Each row comes from the steps of one path. Every step used is in the known rows, and no mark comes twice. Write the path behind each row, first mark first.
Known rows:
tibuk -> kagir: [ 21  -5 -11  -5  -4   0  -4   3   6  23   0  -8  10 -28   5   7 -22 -10
 -15   7   2   0   7  17 -18  -1]
feka -> bozu -> todib: [  7 -12   5 -13 -13   3   5  -3  -6  12  -8  -5  -1   7   9   6 -11   2
   4  -3 -10  -4  -4   0  -9   1]
kagir -> tibuk -> mopuniz -> gufed -> feka -> bozu -> todib: [  3   7  -2 -27   1 -36  19  30 -12 -36  24   4   9  18 -16   6  28  19
   4   0  10  -4  -9  10  11 -17]
mopuniz -> gufed -> todib: [ 30   6   3  -6 -17  -3   6   7 -10  -2   5   3  -5 -19 -15   2  -2  -4
  -4   2 -11  -2   4  -4   1   1]
tibuk -> mopuniz: [ 22  -8  -9  -8   3  -2  -7   5   1  19  -5  -2  22 -25  -1   1   0  -7
 -15   7   1   7   1  13 -15   4]
gufed -> feka -> bozu: [ -3  13  -5  -1  13 -20   2  -2 -10  13 -12   0   8  -4  -8   3  -4  -2
  -7  -8  -8   0 -17   5  -1  15]
feka -> gufed -> mopuniz -> tibuk -> vitur: [  0   3   3 -18   2 -18   7  -8  11   3 -10 -17  13   4 -18   4 -14 -11
  -2   4  15   4  -7   5  12 -16]
bozu -> todib -> gufed -> mopuniz -> tibuk: [ -2  -8  -1   2 -12  10   7 -13  14 -16  -1  -4  -4  12   1  -6  12  -6
  10   5   4  13   0 -11  16  -7]
biposi -> bozu: [ 20  -5   8  -4  -6  -4 -10   5   5  11   7   8   4 -11  10   4 -19  -8
 -25   5 -12  -1  15  -8 -12  26]
todib -> gufed: [  5 -16 -12  10  -2  18  -2 -12  -6  19   5  10  12 -15   5 -14 -12  -3
  -6   5   6  23   6  -6  -4  12]
biposi -> bozu -> todib -> gufed: [ -2 -16  -3   3 -10  11  -6   3   3  -7  13  18  -8  11  20  -1 -16  -3
  -6   3  -2   7  16  -9  -4  14]
tibuk -> mopuniz -> gufed -> feka: [ 14   9 -13  -7  14 -28   5  18  -2  -1  10   6  15 -26 -10   5  19   2
 -12  -3   9  -1  -9  14   6  -4]
gufed -> todib -> bozu -> biposi: [  6  12  -2  28 -11  29  -6  -6  -3   0  -2   6 -14  11  -2 -10   2  -7
  15   4 -20  -6   2  13 -20  -5]
mopuniz -> gufed -> feka: [ 14   6  -6  -2   3 -20  11   9  -2   1  11   4  -1 -22  -2   2   9   3
 -10  -5  -2  -2  -6  -2   6   3]
bozu -> feka: [  8 -13   5  -3  -7  10   2   3   1  13  -2  -6  -9 -21  24   5   2  -1
  -8  -2  -9  -6  12 -15 -12  11]
todib -> bozu -> feka -> gufed -> mopuniz: [-34   5   5  11  15  10 -13 -12   3  -6  -8  -4  -8  15   6   1  14  10
  12  -8  -1  -7  -7   6   1 -10]
tibuk -> mopuniz -> gufed -> todib -> bozu -> feka: [  4  11  -5   4  -3  -1  -6  21  -9 -11  16  12  -5 -14  -6   5  23  14
  11  -1   1 -10   6  10   6 -23]
biposi -> bozu -> todib: [ 14 -10   9  -7 -14   3  -5   7   8  -2   6   4 -10   3  21  10 -13  -9
 -15   3 -19  -8  14  -5 -15  14]
todib -> gufed -> mopuniz: [ -9   0 -13  11   4  11 -10 -21   3   1  -9  11   7   0  -6  -2   4 -11
  -3   1   2  18  -6   4  -1   6]
todib -> bozu -> feka -> gufed: [-19 -13   3  10  10  13  -4  -1  -6  12   6  -3  -4   2  18  -9  -1  20
  10  -2   3  -3   6  -5  -4  -7]
feka -> gufed -> mopuniz: [ -8   1   5  -8  11  -2  -6 -16   2  -2 -17 -11   6  11 -11   2   1  -7
  -6  -2  -1   3 -14   6  -4   6]
todib -> gufed -> feka -> bozu -> biposi: [-28   5  -8  15  15   3   5  -4  -9  -3  -6  16  -1  27  -7  -8   1   3
  13 -10  12   3 -10   0   8  12]
biposi -> bozu -> feka -> gufed -> mopuniz: [-25   7  20 -11  13 -12 -15   3   8 -25  -7   0 -11  25   7  15   5   1
 -11 -11   2 -18   4 -11   4  20]
todib -> gufed -> feka: [ -9   2 -20  20  15   1  -1  -7  -5   5   2  12   1 -11   1  -9   1  -7
  -6  -1   4  19 -10   2   1  12]

Which path is each row?
[ 11  10   2  17 -19  20   4   5  -5  -8  14  13 -15   7  -9  -8   5   4
  18   3 -11 -10   7   4  -2 -16] | mopuniz -> gufed -> todib -> bozu -> biposi
[-18   7 -15  10  18 -10  -1  -7 -16   7  -5  14  12   3 -11  -6  -6   4
   1  -8   7  16 -15   0  11  14] | todib -> gufed -> feka -> bozu
[ 21   3   7  -5  -9  -5   3  -9  15   5  -8 -12   8 -13  -9  -4   9 -13
  -7   9  -6   2  -1  -9   8   4] | gufed -> mopuniz -> tibuk
[-10  -5 -12  -5 -12   2   7 -11  17 -12  -2   1  -2   9   1   7  -4 -18
  11   4  11  14  -2   5  12 -26] | bozu -> todib -> gufed -> mopuniz -> tibuk -> vitur
[  6  -6  13  -3  -6   0  -9  13   5   0   8   7 -11  -8  26  11  -9  -1
 -20  -3  -9 -15  21 -19  -8  26] | biposi -> bozu -> feka
[-10   4  13 -19  10 -16   2   9  16 -14  -7 -26  -2   5  -4   9   2   6
   3  -2  22 -16   6  -5  19 -12] | bozu -> feka -> gufed -> mopuniz -> tibuk -> kagir
[  5   7   8 -18   9 -16   2   0  16  -4  -9 -24  13   2 -20   0 -10  -2
  -2   7  21  -4   0   6  13 -10] | feka -> gufed -> mopuniz -> tibuk -> kagir
[  5   9   2  11 -13   9  -2  11  -9  -9  18  11 -20 -12   3   1  11  13
  12  -3 -12 -11   9  -6   6 -15] | mopuniz -> gufed -> todib -> bozu -> feka
[-11   7   2  21   1  23  -1  -5  -9  -6  -4   0 -12  31 -11 -15  -5   3
  20   2  -7  -6  -2  11 -12  -8] | feka -> gufed -> todib -> bozu -> biposi
[ 34  -9  -1 -25 -11 -14  13  24  -7 -10  34   4  26 -15 -13  -6  15  12
 -12  15  13   8  12   0   0  -8] | kagir -> tibuk -> mopuniz -> gufed
[ 10   5   3  -3   2   4   2  -1 -14   0 -13 -11  -3   5 -16  -5 -13  -5
  -2   1  -7   3  -7   4  -8  10] | feka -> gufed -> todib
[-15  -4 -20  15   6   7   5  -6   0  -8   1   7 -15   2  14  -2   8  -6
   4  -6  -2  12  -9   5  -5   1] | bozu -> todib -> gufed -> feka
[ 29  -9  -4 -18  -5 -12   4  14   0  13  12   5  23 -29  -6   0   6   6
 -13   4  13   3   7   4   3  -6] | tibuk -> mopuniz -> gufed
[ 34  -6  -1 -11 -10  -7   7  10  13  21   7 -17  14 -31  -1  -4 -20  -3
 -10  15   9   1  16  -2   0  -4] | mopuniz -> tibuk -> kagir
[ -3  -7  -2  17  -4  18  -7  -2   0  19   9   4  -7 -18  26  -4   4   9
   4   1 -11  -4  11  -3 -11  -5] | todib -> bozu -> feka
[ -4   2  11  -4   3   4   3   6 -13 -11 -12 -11 -18   7   0   4  -1   2
   3  -6  -4  -9   0 -10  -4  10] | bozu -> feka -> gufed -> todib
[ -1  12  -2  24  -6  19  -9   0  -7   1   2   3 -20  -9   9   1   7   2
   8  -1 -22  -6   5   5 -12  -4] | gufed -> todib -> bozu -> feka
[ -7   7  -2  -2   6 -12   8  -1  -6  -2 -11  -6  -8  10   5  11   4  -1
   3 -10 -13  -5 -18   8  -4   3] | gufed -> feka -> bozu -> todib
[  4  -3  -3   6  -3   5   1 -15  10  -1  -1   2  12  -4 -13 -13   6  -6
   0   9  11  19   2 -12  20   2] | todib -> gufed -> mopuniz -> tibuk
[-11   9   1   5   9  -5   7   1  -4   2 -13   0  -5  18  -3   2   4  -3
   4 -11  -4 -11 -12   4  -5  13] | gufed -> feka -> bozu -> biposi
[ 16   8  -2  -9 -10 -13   4  -9  17   7  -7  -9  10 -15  -8  10  -8 -22
  -6   7   1   5  -3   9   4 -15] | gufed -> mopuniz -> tibuk -> vitur
[-10 -18  -6  -3  -7  13   4  -9 -12   8  -2   9   4  14   5  -4 -14   6
  10  -3   5  12   0  -5   2   1] | feka -> bozu -> todib -> gufed
[  4  -8   9  -5  -8  10   6  -3  -4  14 -11   0   5  15   2  -3  -9   1
   6  -1  -2 -10   1  -5  -8   8] | feka -> bozu -> biposi
[-24  -2  -5  -1   0   7  -7 -18  -2 -10 -14   8  -1  27  -6   8   3  -2
  13  -8   2   9 -15   6   8  -4] | feka -> bozu -> todib -> gufed -> mopuniz
[-22  -1  11  -9  12  -1  -6  -7   3 -12 -16 -12 -11  12   6   9  14   1
   0 -12   3 -10  -6  -5   1   7] | bozu -> feka -> gufed -> mopuniz
[-11 -11  19 -11   8  -6  -5  14  -3  -7   5   2  -9  11  18   3 -13   9
 -13  -5   2 -14  18 -23   0  22] | biposi -> bozu -> feka -> gufed
[-27   7   4   1   6  -8   0  -3  11  -5   3  -8   0  11   1   4  -2   7
  17   0  13  -3  -2   4  16 -34] | todib -> bozu -> feka -> gufed -> mopuniz -> tibuk -> vitur
[ -1  10  -4  17   4  13  -6  -8 -15   5  -3  -2  -1   8 -16 -14 -12   5
   9   6 -11   8  -7  13  -9  -7] | feka -> gufed -> todib -> bozu
[-20   2  14   6   8  -1  -2  -5   9  -8   4 -11  -3  11   0 -11  17  16
  15   1   8  -4   2 -12  20 -14] | todib -> bozu -> feka -> gufed -> mopuniz -> tibuk
